Known rows, with every step that occurs
doga > tefe > zutufu > telir: [ 39.1  15.1  17.6 -47.2   8.3 -14.8 -16.1   3.7 -18.4 -10.5 -19.5  -2.6
   0.8  31.2  25.8   5.1   9.7  54.5 -13.0  -4.6 -16.2  -5.0]
geva > doga > tefe > zutufu: [ 10.1  -4.0  11.5 -21.9  25.1  17.0  11.0 -17.9  -4.1 -19.8 -34.3 -10.5
 -18.0   6.2  42.1  10.9  18.8  42.3 -18.5 -27.7 -23.9  -8.6]
farof > doga > tefe > zutufu > bolu: [ 28.0  25.7  24.1 -51.8  -3.3   0.7  41.0 -27.1  -8.8  -5.5 -47.9 -11.6
   7.7  28.7  25.8   3.8  19.6  38.1 -26.6 -16.5 -27.5  -1.1]
zutufu > telir > bine: [ 15.0  23.9 -12.5 -32.4   4.0  -9.7   9.8  -1.7 -25.6 -23.6   6.8  13.6
   7.3   7.4   2.5   0.8   0.4  18.1  -8.7  -1.5 -12.1   1.9]
telir > bine > farof: [ -6.9  10.2 -20.0 -13.8 -17.5   9.0   0.0 -19.4  -6.2 -12.5  19.7  15.0
   8.8  11.8 -34.2  18.9 -17.8 -19.2 -17.5 -19.3  -7.0   8.3]
farof > doga > tefe: [ 22.8   5.9  22.0 -23.3  15.7   7.7  32.1 -13.0  -7.8   3.5 -35.3  19.0
  -6.1  -4.3  17.8  -7.9  24.0  13.9 -11.2 -13.5 -19.5  -2.3]
farof > bine > doga > tefe > zutufu: [ 19.9  16.3  -3.0   5.0  33.0  11.3  14.7 -48.4 -12.4   5.9 -26.4  14.9
 -31.7   6.1   7.8  26.3 -31.1  23.2 -26.2 -21.1 -42.4   3.2]
tefe > zutufu: [ -7.1  -1.1   4.4 -20.0  -9.6  -5.7 -14.5  -7.1  -7.1  -6.7   1.3 -10.9
 -14.5  12.0   9.1   4.9 -11.2  19.1 -10.0   1.4  -2.3 -12.4]
nako > zutufu: [ -2.6  -6.9   5.7 -12.7   6.4 -11.1  -5.5  -3.9  -5.7  13.0  -9.1   5.6
  17.5  -3.1  13.3   6.6  -4.7  15.5 -15.0  -2.5 -13.5 -10.8]
farof > doga > tefe > zutufu > telir: [ 42.4  15.9  28.3 -69.8   8.5  -7.8  16.6 -14.1 -28.1  -9.9 -40.3  15.1
  -8.6  23.3  35.8  -9.8  22.9  48.7 -14.8 -14.3 -23.6 -12.3]
bine > farof > doga > geva: [  7.4  -5.2  -9.3 -29.1 -13.9  17.0  49.5  -1.2  18.2  12.9 -23.4  29.5
   5.5  27.2 -13.6  -3.8  14.6 -18.6  -0.7 -32.9   0.7   2.3]
geva > doga > tefe: [ 17.7  -4.4   8.1  -0.8  33.5  20.4  25.4 -11.1   3.3 -11.7 -37.2   1.2
  -4.9  -3.4  32.0   4.3  29.5  24.2  -7.4 -28.3 -20.9   4.0]
telir > bine > doga > tefe > zutufu: [  9.2  22.1  -5.5  -8.2  11.5   4.4  24.4 -37.9 -13.9 -23.4  -5.6   3.0
 -24.7   6.0  17.8  20.7 -20.2  34.1 -46.7 -33.9 -33.9  -3.9]
doga > tefe > zutufu: [ 12.3   3.5  16.4 -23.0   5.2  -2.1 -14.4  -1.8  -4.0  -4.1 -14.3  -7.3
  -8.2  15.1  16.6  12.7   1.4  38.0 -21.4  -4.9 -16.0  -7.9]
telir > doga > tefe: [  7.9   6.1  10.6  -7.6  19.2   2.3  34.8 -16.3  11.8  -5.4 -29.2  15.7
   7.0  -4.7  24.1   1.3   9.2  27.6 -11.7 -25.7 -15.7  12.2]
bolu > zutufu > telir > doga: [  4.0  22.0   0.4 -34.1   6.0 -10.9  22.0 -24.5 -10.8 -30.7 -23.7  19.3
  22.4  11.6  46.8  -3.8  15.0  38.0  16.2 -18.5  -7.0  -2.1]
nako > zutufu > telir: [ 22.7   3.0   7.2 -37.4  11.7 -21.5  -6.4   1.4 -17.5   3.7 -14.6  11.2
  25.8  11.4  24.8   0.4   4.3  32.2  -4.8  -1.8 -15.8  -8.1]
farof > doga: [  1.7   1.2  10.6 -20.5   0.7   5.8  31.6 -17.7 -10.4   0.2 -20.1  17.2
 -10.1  -7.7  11.9 -15.4  15.2  -7.2  -2.5  -7.6  -6.0  -6.7]
zutufu > telir > doga: [ 13.2  14.4  -0.8 -29.1   9.2 -10.0  33.6 -17.7  -4.2 -16.0 -15.6  20.7
  13.3   8.3  24.9 -13.2   8.1  25.4   7.2 -20.5  -2.0  10.8]
geva > doga > tefe > zutufu > bolu: [ 21.4  16.7  10.1 -30.2  15.9  13.6  35.3 -24.9   1.5 -22.6 -50.2 -29.4
   8.2  28.0  38.1  17.1  25.1  50.7 -22.4 -31.3 -29.4   4.8]
nako > zutufu > bolu: [  9.5  13.1   4.8 -22.0  -1.8 -13.2  18.5  -8.9   0.4   8.7 -23.5 -15.3
  43.2  16.9  11.0  13.4   1.1  21.8 -18.9  -5.6 -20.7   1.8]
doga > tefe > zutufu > nako: [ 13.3  18.9  19.8 -14.7   7.1  13.4  -4.0  12.1  -3.6 -26.2 -10.1  -8.3
  -8.4   4.1  13.3  19.4  19.7  35.5 -20.3  14.4 -21.1  -3.6]
doga > tefe > zutufu > telir > bine: [ 28.3  26.4   3.8 -56.1   7.7 -11.2  -5.5  -3.8 -30.0 -27.6  -7.6   5.5
  -2.2  23.6  20.4  12.4  -1.0  56.6 -26.8  -6.4 -27.3  -6.6]
telir > doga: [-13.8   2.3  -0.9  -3.7   4.6   1.1  32.8 -23.1   9.7  -8.7 -11.4  12.6
   3.9  -8.7  17.9  -4.5  -2.3   9.2  -1.3 -19.4  -2.7   7.0]
tefe > doga > geva: [  6.8 -10.8 -12.1  -5.0 -10.6  24.6  48.1  27.7  17.3  11.4 -23.1   9.7
 -12.0  18.2  20.8  -4.2  10.4  13.2  -9.3 -14.5   7.1   6.1]
geva > doga > tefe > zutufu > telir: [ 36.2   8.0  13.1 -45.3  26.0   4.4  11.3 -12.7 -16.3 -27.9 -40.2  -2.4
  -7.2  24.0  50.8   4.3  27.0  58.6  -9.4 -27.1 -23.3  -6.2]

Rows
[ 13.8  28.4 -15.9 -30.5  -1.5  -8.2  22.7 -37.8 -28.7 -33.7   3.8   7.7
 -19.9  20.5  20.8   6.5 -19.7  31.1 -28.6 -25.0 -21.5  -4.9]
tefe > zutufu > telir > bine > doga
[ 18.0  18.4  24.0 -43.0 -11.3  23.6  17.4 -18.8  -7.8 -22.6 -22.0  15.5
  -5.0  18.8  -4.5  15.6  24.5   5.6 -21.8 -14.7 -25.7   0.8]
bine > farof > doga > tefe > zutufu > nako
[ 29.9  24.0  18.8 -57.8 -20.9   7.1  31.8 -37.5  -4.8  -4.0 -40.3  -4.5
  17.9  47.9  -1.4  16.0  13.1  15.2 -28.2 -35.2 -24.5   8.9]
bine > farof > doga > tefe > zutufu > bolu
[ -6.9  11.3  -8.1 -35.2 -17.8  14.6  32.8 -35.0 -16.0 -13.2  -1.1  31.9
  -0.9   5.8 -25.2   1.8  -4.7 -26.6 -17.1 -26.4 -13.7   2.1]
telir > bine > farof > doga
[ 45.7  22.2  10.4 -23.2  14.7  -9.8  14.1 -25.2 -15.1 -13.0 -24.1   3.0
 -12.3  30.6  34.9   6.4   1.0  47.3 -22.9 -33.8 -22.5   0.9]
bine > doga > tefe > zutufu > telir
[ 26.7  17.4  -7.2  24.7  42.0  15.0  29.0 -41.9  -8.3  14.8 -28.5  23.5
 -15.9  -5.4   0.1  20.6 -18.0   4.3 -14.5 -20.8 -39.8  15.6]
farof > bine > doga > tefe
[ 11.4  22.5  -3.8 -81.7 -24.2  -1.6  17.9 -37.9 -36.4 -28.5  -2.6  27.2
  -5.8  32.0  -5.7   1.3  -8.2   8.4 -22.2 -27.3 -17.4  -8.6]
tefe > zutufu > telir > bine > farof > doga
[  5.8  13.5 -20.0  29.2  27.2  14.0  27.4 -47.1  -8.6  10.3 -14.6  22.5
 -21.3  -8.5  -8.8  14.5 -29.0 -14.2  -5.0 -14.1 -26.5  11.2]
farof > bine > doga
[  5.0   1.2   5.0 -25.8 -17.0  12.1  22.5 -30.6  -3.5   3.6 -10.7  26.1
   2.1  12.2 -18.1  -4.2   4.9 -29.7  -3.8 -27.9  -3.3   2.7]
bine > farof > doga
[ 12.9  26.6  13.2 -34.9   2.0  -4.5  42.2 -31.8   8.7 -18.6 -39.3 -15.3
  18.2  28.4  30.4  14.2   5.1  53.0 -26.6 -27.2 -24.5  12.9]
telir > doga > tefe > zutufu > bolu
[  6.4  29.4  10.0 -52.2 -11.3  26.2  27.2 -23.3 -20.3 -39.0 -10.6  23.6
  -7.4  10.7 -10.1  22.9  13.6   9.4 -39.3 -13.7 -35.6  -1.6]
telir > bine > farof > doga > tefe > zutufu > nako
[ 19.3  42.4  -6.6 -16.7   2.7   3.0  50.1 -44.3 -10.7 -27.5 -21.7 -16.6
   0.4  28.2  15.1  27.8 -12.6  39.7 -50.6 -36.0 -38.6  10.0]
telir > bine > doga > tefe > zutufu > bolu
[ 38.0  26.5  -1.6 -24.5  30.2 -12.2  33.3 -28.0 -25.1 -10.7 -24.6  25.8
  15.1   7.0  31.9  14.0  -4.8  47.6 -41.7 -34.3 -43.9   1.0]
nako > zutufu > telir > bine > doga > tefe
[-12.3  -1.4 -14.7  -3.8   8.5   5.5  60.4   5.2  31.7  -0.4 -22.2  15.8
   4.7   5.3  18.3  -6.6   5.7  20.5  -0.2 -26.5   0.6   6.5]
telir > doga > geva
[  2.1   6.4  15.5 -27.0  10.5  -1.8  17.9 -24.7   5.2 -12.9 -25.9   3.9
  -8.2   7.2  33.5   8.0  -3.7  47.6 -22.6 -23.0 -17.7  -0.1]
telir > doga > tefe > zutufu
[ 31.2  24.3  -2.1 -61.6  -9.8  -5.8 -12.3 -16.4 -23.1 -23.7   0.5  14.4
   9.1  43.5  -8.0  23.8  -8.5  36.5 -29.2 -24.4 -24.6   2.9]
doga > tefe > zutufu > telir > bine > farof
[ 24.9  17.1  -0.2 -55.3  27.8   5.4  21.9 -19.6 -28.3 -43.3 -27.4   4.9
 -10.7  15.9  42.3  11.2  19.0  61.6 -26.2 -29.3 -34.7  -7.0]
geva > doga > tefe > zutufu > telir > bine
[ 46.1  29.2  -2.3 -18.2  35.8  -1.9  16.6 -43.5 -24.0  -0.7 -32.6  20.1
 -21.8  22.7  17.5  19.8 -20.5  40.9 -17.2 -19.5 -44.2   6.1]
farof > bine > doga > tefe > zutufu > telir
[ 27.4  11.2   4.6  20.6  20.7   8.0  30.5 -22.9   3.7   1.4 -20.7   7.1
  -6.4   2.8  15.7   7.3   2.9  12.7 -20.4 -33.6 -19.6  11.5]
bine > doga > tefe
[ 40.7  27.3   4.6 -61.5   1.5   6.0  33.3 -25.8 -28.3 -15.5 -22.9  41.3
  12.8  23.8  -4.9   3.8  16.6   9.8 -20.8 -32.5 -25.9  10.1]
zutufu > telir > bine > farof > doga > tefe
[ 13.7  17.6 -17.6 -82.7 -19.9   4.2  44.7  -9.4 -14.7 -16.5 -15.3  30.4
  -1.3  48.6  -2.7   0.6   3.4  19.0 -20.9 -32.3 -14.8  -8.9]
tefe > zutufu > telir > bine > farof > doga > geva
[ -1.4  21.5  18.2 -20.2  12.2  13.1  28.6 -10.0   6.1 -35.6 -20.6   4.9
  -3.0  -3.3  29.2  15.4  16.4  45.6 -22.3  -4.1 -25.1   4.5]
telir > doga > tefe > zutufu > nako
[ 33.1  18.7  13.1 -29.5  24.7  -8.6  33.1 -12.0  -1.5 -13.2 -31.2  22.2
  18.1   8.3  32.1  -5.4  19.8  45.0  -4.1 -26.7 -14.8  15.1]
zutufu > telir > doga > tefe
[ 42.1  33.4  -7.8 -12.6  24.3  -0.6  40.5 -25.9 -21.0 -22.3 -14.5  21.8
   0.4  11.7  18.1   7.8   1.2  31.8 -28.8 -34.2 -29.4  12.1]
zutufu > telir > bine > doga > tefe
[ 31.3  28.1  14.1 -75.4   9.2  -5.4  25.8 -19.8 -39.8 -27.1 -27.6  22.5
 -12.4  16.0  29.5  -2.5  12.8  51.4 -29.5 -14.6 -34.9 -12.6]
farof > doga > tefe > zutufu > telir > bine
[ 19.0  36.6   5.0 -68.1 -21.5   9.8  42.3 -45.7 -16.5 -21.3 -29.0   3.9
  14.9  41.7  -9.5  23.5   2.0  19.0 -42.9 -35.8 -36.3   7.2]
telir > bine > farof > doga > tefe > zutufu > bolu
[  6.9  13.7   6.3 -58.1 -12.6  12.2  17.5 -39.1 -21.6 -16.2 -14.0  23.0
 -12.0  20.9  -6.4  15.6  -4.6  11.1 -38.8 -31.0 -29.7  -6.9]
telir > bine > farof > doga > tefe > zutufu
[  6.2  10.0  -9.6 -48.3   3.5 -10.1  44.5   3.5  12.3 -13.3 -24.2  12.5
   1.9  33.9  36.6  -7.6   5.4  54.9  -2.7 -24.8  -0.6  -4.5]
tefe > zutufu > telir > doga > geva
